Each row was made from one walk, in order. Every step used is in the known rows, and no mark comes twice. Write each row's walk.
Known rows
miku-kema-tusezas: [ 1.18 -1.71 -0.84  0.06 -2.97  0.46  1.80 -0.39  0.01 -2.39  0.15  0.99
 -0.63 -1.71 -0.84 -1.15  0.05 -1.98  2.34  0.27  1.68  0.44  0.59  1.41
 -0.95 -2.65]
tatepam-kema-tusezas-danel: [ 2.09  0.05 -2.72  1.01  3.80 -1.12 -0.98  1.93 -2.12  4.08 -0.87  0.94
  3.26  2.05  0.99  2.68 -1.35 -4.87  2.36 -1.09 -0.97  1.54 -1.32 -4.94
 -0.74  2.05]
danel-tusezas-kema-viguz-zafig: [ 0.37  2.93 -1.38 -1.22 -0.33  0.93 -2.12  0.43 -1.57 -3.16  1.68 -4.84
 -1.44 -0.60  1.82 -3.12 -2.64 -3.07  0.17  3.39 -6.95 -0.98 -1.08 -1.23
  0.27  2.68]
sevuk-tatepam-figis: [-1.56 -0.62  0.43  2.62  1.83 -1.86  0.59 -0.21  4.18  5.35 -0.64  0.29
 -1.68  0.98 -1.05  0.80  4.53  1.96  0.81 -3.40 -0.55  3.74  2.54 -0.18
  0.98  0.13]
miku-kema: [ 0.64 -1.61 -0.60  0.59 -5.01  0.43  0.49 -0.13  2.83 -0.06 -0.06  0.15
 -0.09 -0.27 -3.66  0.59 -0.08  3.57 -2.50  0.49  2.77  0.09  0.72  3.59
 -0.22 -4.54]
viguz-danel: [-0.27 -1.93 -0.69 -0.70 -0.85 -1.37  2.22 -1.34  0.52  1.99 -1.06 -2.92
  2.03  1.88  0.35  1.18 -1.21  2.33 -3.44 -1.19  3.23  1.46  2.22  1.07
 -1.46 -0.89]
figis-kema-tatepam-sevuk: [ 0.38  1.61  2.75  1.07 -1.50 -0.24  0.44  1.31 -3.11  0.96 -0.97  1.13
  3.64  0.49  0.48  3.78  2.79 -0.77 -0.34  3.88  0.30 -2.49  0.89 -3.05
  3.30 -2.48]
tatepam-sevuk-kema-viguz-danel: [ 3.42 -0.99  0.87 -2.56  1.23 -1.07 -0.26 -1.01 -1.83  3.49 -1.12 -1.30
  5.03  0.19  4.94  3.89 -0.18 -1.36  1.69  1.74  2.24  1.74 -2.01  3.17
  2.70  2.32]
tatepam-sevuk: [ 1.40 -0.22 -0.97  1.23 -3.74  0.09  1.55 -0.90  1.36  3.46  0.19 -2.16
  0.11  0.97 -1.25  1.66  1.58  2.26 -0.86  2.33  0.28  1.52  3.76 -0.82
  2.88 -1.97]
danel-tusezas-kema-tatepam: [-0.25  3.81 -0.63  3.25  0.17 -0.27 -1.05  1.42 -0.72 -1.18  1.62 -1.01
  0.89  0.97  1.28  0.79 -0.24 -1.39 -1.34  3.54 -4.19 -2.37  0.73 -3.03
  0.59 -1.95]
sevuk-tatepam: [-1.29 -1.31  2.33  2.12  1.72 -1.17  0.99  0.31  4.11  5.51 -0.80 -1.76
  1.31  0.91 -0.78  2.88  3.14  1.66 -1.49  0.17  1.05  1.11  3.22 -0.35
 -0.47 -2.86]
figis-kema-viguz-zafig: [-1.09 -0.17  3.79 -3.84 -0.15  0.83  0.14  0.34 -2.20 -2.42 -1.11 -1.75
 -0.25 -0.97 -1.16 -1.15 -0.86 -2.44  0.86  1.25 -1.49 -2.04 -1.75 -0.97
 -0.66  0.75]
tatepam-figis: [-1.05 -0.63 -0.99  1.51 -1.78 -0.99  1.92 -1.56  2.85  1.97 -0.10  1.01
 -4.27  0.91 -3.30 -1.35  1.75  2.65  0.54 -3.87 -0.12  3.25  2.17 -0.18
  0.67 -0.51]
danel-tusezas-kema: [ 0.08  3.29 -1.49  3.09 -2.91  1.96 -1.76  0.21  1.08 -0.75  2.06 -2.08
 -1.42  0.80 -0.79  0.30 -1.73  1.64 -1.32  2.13 -4.24 -0.30  1.92 -2.42
 -0.58 -1.16]
viguz-zafig-kema-tatepam: [-3.18 -0.82  2.89 -1.03  1.51 -1.46 -1.62  1.02 -1.30 -3.25  0.00 -0.29
  2.63  0.99  1.00 -2.10  0.82  0.33 -1.49  3.58 -3.70 -2.83 -1.13  2.19
 -0.22 -0.52]
miku-kema-zafig-viguz: [ 2.30 -2.41 -1.35 -1.71 -3.65  1.47 -0.38 -0.21 -1.56 -2.69  0.21  1.14
 -1.51 -3.80  0.28 -2.45 -1.07  2.14 -1.39 -0.04  4.11 -1.30 -0.91  4.94
  0.83 -3.66]
kema-zafig-viguz-danel-tusezas: [ 2.20 -1.30 -3.73 -1.61  1.56  0.28  0.01 -1.13 -5.05 -2.93  0.00 -3.90
 -0.81 -1.59  5.30 -3.56 -3.41 -0.62 -2.04 -0.80 -1.34  0.04  2.06 -0.02
 -0.71  1.13]
tusezas-danel: [ 1.33 -2.15 -1.31  2.61  1.66 -1.16  0.07 -0.24  1.94  4.06 -0.54 -1.69
  1.34  2.74 -3.13  1.61 -1.69 -0.55 -4.20 -0.74  1.67  1.06  1.78 -1.51
 -1.51 -0.23]
tatepam-figis-kema-tusezas-danel: [ 0.61 -0.35 -0.20  2.11  2.96 -0.13 -1.19 -0.11 -2.94 -0.58 -0.79  3.34
 -1.16  0.86 -1.53 -0.22 -0.50 -5.76  3.42 -4.20 -0.66  2.20 -0.89 -4.89
 -1.43  4.76]
danel-tusezas: [ 0.07  0.30 -1.63  2.52 -1.03  0.58  0.90 -0.40  1.27  0.01  0.34 -3.22
 -2.78  1.19 -1.89 -0.58 -0.83  0.45 -0.88  0.28 -4.78  0.94  4.34 -2.99
 -1.11 -1.91]
zafig-viguz: [ 0.55 -1.51 -0.49 -0.72 -2.71 -0.29  2.46 -1.23  1.07  2.07  0.52  0.42
 -2.59 -0.83 -1.58 -0.61  0.14 -0.49 -0.90 -1.56  0.30 -1.47  2.81 -0.16
  0.72 -4.30]
danel-tusezas-kema-miku: [ 1.35  4.40  0.64  1.00 -0.09  2.05  0.18  0.94  2.48 -0.59  1.75 -1.37
 -1.54  0.33 -1.48 -0.88 -1.30  0.75 -0.29  2.41 -3.03 -0.98 -0.19 -0.10
 -1.28  2.06]
zafig-viguz-kema-tatepam: [ 0.82 -0.41 -2.02 -1.39 -1.69 -1.51  0.64  0.87 -0.71 -0.46  0.82  1.21
  2.22 -1.22  0.90  2.60  1.35 -1.77 -0.78  1.18  2.64 -4.62 -0.23  2.65
  1.84 -4.89]
danel-tusezas-kema-figis: [-1.62  4.07 -3.13  3.88 -0.86  1.98 -2.41 -0.27  3.35 -2.43  2.55  0.18
 -2.84  0.61 -1.40 -1.46 -0.80  0.93 -2.06  1.28 -3.41  0.40 -0.20 -5.16
 -0.26  1.82]
kema-tusezas: [-0.10 -1.24  0.59  0.42  0.39 -0.23  3.47 -0.95 -0.01 -0.35  0.01 -0.73
 -1.79 -0.62 -0.34 -0.93  0.46 -3.24  3.40 -0.43  0.26  1.03  2.43 -2.69
 -1.43 -1.54]
zafig-kema-viguz-danel-tusezas: [-0.99  0.08 -2.62 -1.70  0.61 -1.73 -0.77 -1.66 -3.51 -2.68 -0.44 -1.43
  1.39  1.17  4.29 -0.40 -2.95 -3.70 -0.25 -0.63 -5.55 -1.01 -0.99  1.64
 -0.68  5.35]

Write each row's walk
[ 0.87 -2.04 -0.61 -3.85 -2.61 -0.59  0.16  0.20  0.12 -2.66 -0.56 -2.19
 -0.28 -1.58 -1.24 -2.65 -0.92 -1.16 -0.78  1.66 -0.15 -0.48 -2.03  4.44
  0.61 -0.65]  miku-kema-viguz-zafig
[-2.68  1.54 -0.71  1.80  3.80 -0.96 -1.86  2.29  5.26  6.29 -1.08  2.83
  2.21  1.58  0.33  3.65  4.13  2.14 -0.22 -1.05  0.29  2.23 -1.46 -4.44
  1.17  0.78]  sevuk-tatepam-kema-figis
[ 0.88 -1.97  0.04 -1.36 -0.32  0.81  1.22 -0.88 -1.63 -0.51  0.23 -0.38
 -2.67 -2.60  0.76 -2.67 -0.59  1.07 -0.37 -0.86  2.87 -0.78  1.11  0.85
  0.37 -2.49]  kema-zafig-viguz
[ 0.10  1.16  5.71 -1.65  0.23  1.95  2.13  1.01  1.65  0.31 -1.31  1.51
 -0.25 -0.11 -4.44  1.01  0.32  1.41  0.39  0.05  2.49 -1.67 -1.05  0.29
 -1.89 -0.02]  figis-kema-miku
[ 0.61  0.32  1.35  2.37  0.69  1.70 -2.42 -0.29  4.09  2.12  0.54  2.20
  0.62 -0.01 -0.74  1.97  2.44  2.93  0.69  2.36  1.54  2.90 -0.83 -1.21
  2.46  0.40]  tatepam-sevuk-kema-figis
[-1.80 -1.18 -0.40 -3.38 -0.16 -2.39  0.24 -1.85 -1.86 -0.33 -1.16  0.71
  3.07  0.93  3.22  0.78 -1.71 -2.02 -0.67 -1.48  0.73 -1.24 -2.55  3.97
  0.07  4.18]  zafig-kema-viguz-danel
[-1.21 -0.18 -0.16  1.75  1.00 -3.19  2.49 -0.05  0.90  1.42 -0.65  2.18
 -1.86  1.15 -0.91 -0.87  3.38 -0.27  0.84 -2.46 -0.17  1.11  0.75 -1.16
  1.87 -1.39]  kema-tatepam-figis
[-1.60 -0.16  4.20 -3.47  1.50  1.01 -0.33  0.66  2.03 -2.80 -0.21 -0.60
  0.01  0.31 -1.92 -3.92 -0.23  2.54 -0.56  2.43 -2.70 -1.11 -2.05  5.36
 -1.75  3.66]  viguz-zafig-kema-miku
[ 0.14 -0.97  0.00 -2.98 -0.13  0.78 -1.07 -1.15 -5.87 -3.12 -1.19  2.46
 -1.39 -2.11  2.99 -2.48 -1.49  1.51  0.33 -4.64  3.36  0.55 -1.66  1.17
  0.20  2.94]  tatepam-figis-kema-zafig-viguz-danel
[ 1.24 -0.92 -2.70 -1.58 -4.71  0.68  0.16 -0.53  1.16  0.05  1.30  0.28
 -0.30 -1.45 -1.50  1.99 -0.40  1.10 -1.04 -0.24  2.65 -2.60  1.27  3.53
  0.83 -4.37]  zafig-viguz-kema
[-4.77 -0.60  0.44 -0.41  0.66  0.95 -3.23 -0.70  2.81 -4.72  0.85  1.20
 -1.37  0.54 -1.72 -4.40  0.24  2.83 -2.44  1.19 -2.92  0.15 -1.67  0.55
 -0.84  3.39]  viguz-zafig-kema-figis
[ 0.18  0.94 -0.59 -0.46  0.57 -0.22  1.57  1.31 -1.28  2.29 -0.57  1.26
  0.62  0.21  1.17  1.35  0.80 -2.19  5.14 -0.77 -0.99  1.17 -0.24 -4.08
 -0.19 -1.18]  tatepam-kema-tusezas
[-0.82  0.13  3.56  0.07 -0.30  1.87  1.62 -0.24 -2.40 -2.39 -0.59  1.37
 -0.57 -1.02 -1.04  0.49 -0.09 -3.29  3.92 -0.23  0.02 -0.93  0.86 -4.16
 -2.20 -1.28]  figis-kema-tusezas
[ 1.35  0.51  0.73 -2.21 -0.95  0.98  1.78  0.84  4.08  0.11  0.13 -0.89
  1.00 -0.07 -3.58  2.18  0.31  2.95 -0.33  1.15  4.44 -0.84 -1.14  5.40
 -0.95  0.14]  viguz-kema-miku
[ 0.22  0.41  0.21 -0.73  0.49  1.11 -0.62  1.87 -1.36  2.18 -1.33 -0.20
  1.01 -0.25  0.86  1.18 -0.29  4.67  1.22  0.04  2.22  1.42 -1.61 -0.69
  0.42 -1.01]  tatepam-kema-zafig
[ 1.80 -2.20 -1.53  1.99  3.74 -1.09  0.99 -0.46 -0.78  1.63 -0.12 -1.23
  0.99  1.33 -0.41  0.15 -1.53 -6.00  0.48 -0.94  0.68  1.61  1.37 -3.69
 -2.11  1.54]  kema-tusezas-danel
[ 0.69 -1.86  5.33  0.36  2.99  2.61 -1.72  0.58  0.36 -0.09 -0.45 -0.30
  0.53 -1.59  0.23  0.45 -0.69  5.07  1.34  1.13  3.87  1.74 -1.57  2.75
 -1.75 -1.87]  sevuk-kema-zafig
[-0.35  1.71  4.25 -1.04  0.05  1.13  1.98  0.45  1.78 -0.14 -1.24  3.95
 -3.42  0.15 -4.65 -0.76  1.79  1.67  2.56 -3.44  1.10  0.79 -1.73  0.59
 -0.71  2.96]  tatepam-figis-kema-miku
[-4.56  0.05 -0.02  1.45 -0.63  0.49 -1.29 -1.31  4.00 -1.86  0.83  4.24
 -1.51  0.67 -2.47 -1.39  0.96  2.45 -1.55 -0.91 -0.45 -0.05 -1.55 -0.47
 -0.27  2.31]  zafig-kema-figis
[ 0.32 -1.00 -0.82 -0.73 -1.47  1.92 -1.31  0.30 -0.08 -2.40  0.30 -2.38
  0.93 -1.67 -0.57  1.23 -0.79  5.08 -1.12  1.38  5.70  0.01 -0.83  4.05
 -0.42 -0.97]  viguz-kema-zafig
[ 0.20  1.20 -1.11 -2.47 -1.25 -1.48  0.54 -1.15 -1.19  1.53  0.27 -1.16
  3.23  0.46  3.28  1.79 -2.39 -1.50 -1.54 -0.37  3.61 -0.82 -2.76  1.85
  0.22  2.76]  tusezas-kema-viguz-danel
[-0.62  4.40 -2.22  3.80  0.10 -1.08 -1.47  0.85 -0.81 -1.17  1.71  1.08
 -2.11  1.19  1.16 -1.18  1.18 -0.98  0.73 -0.08 -5.52  0.05 -0.10 -2.90
  1.74  1.01]  danel-tusezas-kema-tatepam-figis
[ 0.22 -0.93  5.44  1.26  3.57 -0.73  0.06  1.58  1.37  2.01 -0.92  1.85
  3.24  0.16  0.32  2.86  1.78  0.83  0.95  1.81  1.53 -0.73 -1.15  0.88
 -0.47 -4.89]  sevuk-kema-tatepam
[ 1.16 -0.31 -3.74 -1.56  1.42 -2.17  2.18 -1.44 -2.36 -0.31 -1.02 -4.51
  0.19  1.04  3.28 -0.42 -2.49 -4.36 -0.77 -1.19 -3.22  0.63  1.50 -1.26
 -0.49  2.95]  kema-viguz-danel-tusezas
[-0.49 -1.55 -0.64  1.90  2.93 -0.72 -1.86 -0.55 -1.62 -0.80  0.42  1.70
  2.21  1.44  0.52  0.02 -1.78 -5.17  0.93 -0.41 -1.57 -0.04 -0.72 -0.91
 -2.03  3.99]  zafig-kema-tusezas-danel
[ 1.62  2.69 -2.22  0.72 -1.19  2.91 -2.63  0.09 -3.19 -3.30  2.43 -1.28
 -2.82 -2.76  3.11 -2.95 -2.73  0.33 -0.40  1.83 -2.73 -1.86  0.38 -0.90
  0.38 -0.42]  danel-tusezas-kema-zafig-viguz
[ 0.51  0.13 -3.62 -0.84 -1.68 -2.49  0.36  0.26 -0.63 -0.69  0.88  3.54
 -0.93 -1.09  0.64  0.74  2.71 -1.44  1.26 -2.08  1.09 -1.89 -0.90  2.95
  3.26 -2.08]  zafig-viguz-kema-tatepam-figis
[-0.49 -1.01  1.46 -1.72  3.57 -0.29 -2.28  0.08 -4.33  0.38 -1.71  2.03
  1.16 -2.06  5.32 -0.10  1.31  0.69  0.12 -4.11  2.95  0.98 -1.19  1.24
  0.51  3.46]  sevuk-tatepam-figis-kema-zafig-viguz-danel
